Each row comes from the steps of one path. Every step used is in the known rows, and no mark comes twice. Write the path behind each row, first mark first.
Known rows
A/X/M/W/J/U: [-0.29  1.36  1.64  1.34  2.47 -0.83 -1.40  0.08 -1.63 -2.74  0.54 -1.99
 -1.99  0.79  1.92 -3.48  2.50  0.46 -6.97  0.66]
Q/X/M/W/A/J: [ 0.00  2.21  0.74 -0.44  3.45 -3.16 -0.72 -0.82  0.63 -0.35  1.49  5.46
 -1.54  1.07 -1.18  7.65  1.07  0.69 -4.13 -1.74]
W/J/M: [-4.07  1.50  1.49  2.02  5.05  0.50 -2.17 -0.93 -0.69 -1.45  1.33  1.90
 -3.09 -0.39  3.36 -6.02  0.05  3.66 -4.38  0.73]
W/A/X/M: [-1.96  2.10  2.36  0.36  3.26 -0.41  0.29 -3.41 -2.26 -1.50  2.48  0.80
 -2.41  1.00 -0.35  2.84  3.06 -1.84 -1.40  0.04]
X/M/W/A/J/U: [ 0.10  3.12  1.12  0.78  0.73 -1.46 -1.90  0.37 -1.17 -1.86  0.87  2.60
 -2.85  1.42 -0.51  5.09  2.15  1.81 -6.79 -0.97]
W/Q/X/M: [-2.02  2.55  1.95  1.00  2.36 -1.45 -0.39 -1.79  0.13 -1.04  2.55  2.57
 -2.53  1.87 -0.96  4.82  1.41 -2.91 -2.01  0.11]
J/M/X: [-3.43  3.42  2.61  1.21  3.93  0.99 -1.36  0.67 -0.34 -1.31  1.38  0.80
 -2.39  0.29  2.05 -2.15 -0.24  7.31 -3.03  0.15]
W/A/J: [-1.23  2.73  1.41  0.74  2.03 -0.42 -1.93 -2.36 -0.93 -1.35  1.29  5.59
 -2.57  0.92 -0.83  3.87  0.99  2.64 -2.38 -1.21]
A/X/M: [-2.74  1.46  3.29 -0.15  3.19 -0.12  0.31 -2.08 -2.28 -2.53  3.28  0.52
 -2.29  0.37  0.79  0.74  2.52 -1.72 -1.67 -0.05]
M/X: [-0.87  2.54  2.62  0.45  2.89  0.95 -1.45  0.48 -0.50 -1.19  0.84  1.23
 -1.61  1.94  1.50 -0.44 -0.11  5.73 -1.16  0.20]
W/J: [-1.17  0.44  1.54  1.47  3.94  0.47 -2.39 -1.32 -0.66 -1.34  0.43  2.43
 -1.97  1.41  2.90 -4.68  0.35  1.85 -2.38  0.75]
J/M: [-5.00  2.48  1.61  0.53  3.53  0.01 -1.47 -0.25 -0.69 -1.78  2.10  1.72
 -3.81 -0.97  1.83 -1.72 -0.29  3.19 -3.87  0.17]
Q/W/J: [-2.88  0.26  1.80  3.40  4.05  2.48 -1.78 -2.01 -0.95 -0.78 -0.30  2.31
 -1.53  1.09  2.24 -6.80 -0.43  1.42 -4.11  1.64]
A/X: [-2.96  1.69  2.60 -0.18  2.10 -0.17 -0.32 -2.33 -1.76 -3.07  1.89 -0.20
 -2.54 -0.76  0.31 -1.04  1.38  0.27 -2.07  0.11]
Q/J/M: [-4.63  2.97  1.92 -0.28  4.59  0.63 -3.30 -0.28 -0.63 -1.78  0.93  2.07
 -3.58 -0.63  1.18 -2.87 -0.59  3.93 -4.57 -1.37]
X/M: [-1.99  1.37  2.52 -0.05  3.36  0.09 -0.69 -0.37 -1.42 -1.31  2.93  2.72
 -2.80  1.85  1.65  1.70  1.51 -0.67 -1.54 -0.10]
Q/X/M: [-1.83  1.48  2.43 -0.59  3.79 -1.69 -0.03 -1.13  0.60 -1.09  2.74  2.19
 -2.01  2.24  0.85  4.72  0.82 -2.30 -1.66 -0.34]
Q/X/M/W/A: [-0.17  1.95 -0.13 -1.22  3.89 -2.89 -0.30 -0.36  0.73  0.64  0.69  2.37
 -2.02  1.68 -0.70  6.77  1.12 -0.55 -3.39 -0.40]
W/Q/J/M: [-4.86  4.21  1.34  1.29  3.17  0.90 -3.59 -0.90 -1.33 -1.65  0.79  2.49
 -4.11 -0.93 -0.72 -2.62 -0.15  3.30 -4.86 -1.20]
M/W: [-1.01  1.31  0.31 -1.43  2.56 -1.43 -1.52  2.23 -0.45 -0.91  0.56  1.81
 -2.54 -0.15  0.97  0.32 -0.17  2.66 -4.06 -0.28]

Which path is each row?
[-0.23  2.02 -0.14 -0.69  3.49 -1.56 -0.93  0.37 -0.89  0.53  0.72  2.76
 -2.60  1.33 -0.14  4.49  1.51  0.73 -3.42 -0.27] => X/M/W/A
[-3.86  3.30 -0.37  1.14  1.80 -1.11 -1.76  1.35 -1.28 -0.84  0.83  1.87
 -4.10 -2.00 -1.05 -0.95  0.23  3.11 -5.96  0.10] => J/M/W/Q
[-1.38  1.25  1.62 -1.21  3.32 -1.62  0.23  0.73 -1.88 -1.59  2.00  0.38
 -1.93 -0.60  0.70  0.91  1.94 -0.21 -3.96 -0.41] => A/X/M/W
[-2.29  2.57  1.52  0.14  1.95 -0.54 -0.33 -3.82 -1.68 -1.99  0.91  0.04
 -2.60 -0.11 -1.01  1.39  2.08  0.02 -1.66  0.04] => W/A/X
[-0.73  1.10  0.74 -1.75  3.95 -2.99 -0.12  1.35  0.78 -0.47  1.60  2.00
 -1.66  0.98  0.82  4.47  0.52 -0.60 -3.90 -0.61] => Q/X/M/W
[-3.53  3.27 -0.11  0.51  2.24 -2.88 -0.91  0.23  1.06 -0.76  0.77  1.49
 -3.16 -1.32 -1.65  2.32 -0.38  1.25 -5.57  0.01] => J/M/W/Q/X
[-0.85  1.09  0.97 -1.23  3.67 -1.43 -0.98  2.30 -0.98 -0.61  1.81  2.35
 -2.43  0.69  1.47  1.92  0.93  0.65 -3.90 -0.41] => X/M/W
[-3.65  2.14  0.15 -0.77  3.66 -1.43 -1.34  2.39 -0.42 -1.00  1.03  1.42
 -3.49 -1.95  1.45 -1.25 -0.45  4.15 -5.90 -0.14] => J/M/W
[-0.29  2.49  0.23 -0.25  2.26 -1.65 -1.79 -0.08 -0.67 -0.72  0.43  5.38
 -2.38  0.02 -0.99  4.01  0.70  3.57 -4.25 -1.43] => M/W/A/J
[-3.95  2.05  2.55  4.17  5.47  2.84 -1.48 -0.51 -0.60 -0.71 -0.15  1.02
 -1.37  0.55  2.85 -7.84 -0.71  7.34 -4.89  1.41] => Q/W/J/M/X
[ 0.10  1.46  0.51  1.18  1.58 -0.48 -2.88  1.31 -0.26 -2.12 -0.77 -0.74
 -2.57  1.10  2.39 -3.76  0.69  2.75 -7.20  0.76] => M/W/J/U
[-1.95  2.55  1.08  0.63  1.56 -1.24 -0.15 -0.11 -2.56 -1.61  1.79  0.97
 -2.73 -0.82 -1.75  0.99  2.40 -0.97 -4.24 -0.07] => A/X/M/W/Q
[-3.09  3.53  3.21  1.72  3.64  0.69 -1.54  0.40 -0.59 -2.04  1.90  3.41
 -2.21 -0.03  1.55 -1.26 -0.14  8.40 -3.72 -0.72] => A/J/M/X
[-1.51  2.65 -0.10 -0.12  1.21 -2.73 -0.96 -0.16  0.99 -0.66  0.38  1.81
 -2.48 -0.02 -2.12  3.77 -0.10 -0.06 -4.24 -0.12] => M/W/Q/X
[-0.65  3.93  1.19  0.46  0.66  0.04 -3.69  1.34 -1.55 -1.92 -0.13  0.29
 -3.29  1.50 -1.17  0.74  1.65  0.82 -7.33 -1.11] => X/M/W/Q/J/U
[ 0.27  1.22  1.03  1.25  2.68 -0.44 -2.30  1.54 -0.73 -1.72  0.23 -0.30
 -2.37  1.93  2.84 -2.54  1.61  1.19 -6.93  0.53] => X/M/W/J/U
[-3.40  2.91  0.16 -0.35  3.26 -1.67 -0.18 -1.50 -1.40 -1.39  0.66 -0.53
 -2.99 -2.28 -0.83  0.29  1.44  2.47 -4.98 -0.12] => J/M/W/A/X
[-1.01  3.30  0.34 -0.50  2.27 -0.12 -3.91  0.91 -1.16 -0.69 -0.74  2.83
 -2.76  0.00 -1.79 -0.71 -0.04  2.28 -4.82 -1.53] => M/W/Q/J
[-0.14  0.26  0.36  0.45  4.17 -0.66 -2.50  0.89 -0.38 -0.56 -0.26  2.07
 -1.67  0.44  2.69 -4.42  0.08  2.90 -4.40  0.48] => M/W/J
[-2.39  2.53  2.52  2.64  5.33  1.32 -2.11  0.04 -0.27 -1.15  0.64  1.13
 -1.71  0.76  3.40 -6.14 -0.07  7.60 -3.52  0.72] => W/J/M/X
[-3.13  2.65  0.37 -1.54  4.80 -0.90 -3.04  2.22 -0.42 -0.95 -0.04  1.74
 -3.05 -1.54  1.04 -2.19 -0.87  4.86 -6.52 -1.57] => Q/J/M/W
[-3.23  3.51  0.36  1.07  2.02 -3.14 -1.18 -0.08  0.79 -1.24  1.17  3.76
 -2.80 -1.63 -2.13  3.24 -0.25  2.13 -6.24 -1.00] => A/J/M/W/Q/X
[-1.58  2.98  2.49  1.17 -0.43 -0.17 -2.38 -0.22 -0.90 -3.66  1.49  2.06
 -3.18  0.98  0.44  1.42  0.98  2.72 -5.37 -0.61] => A/J/U
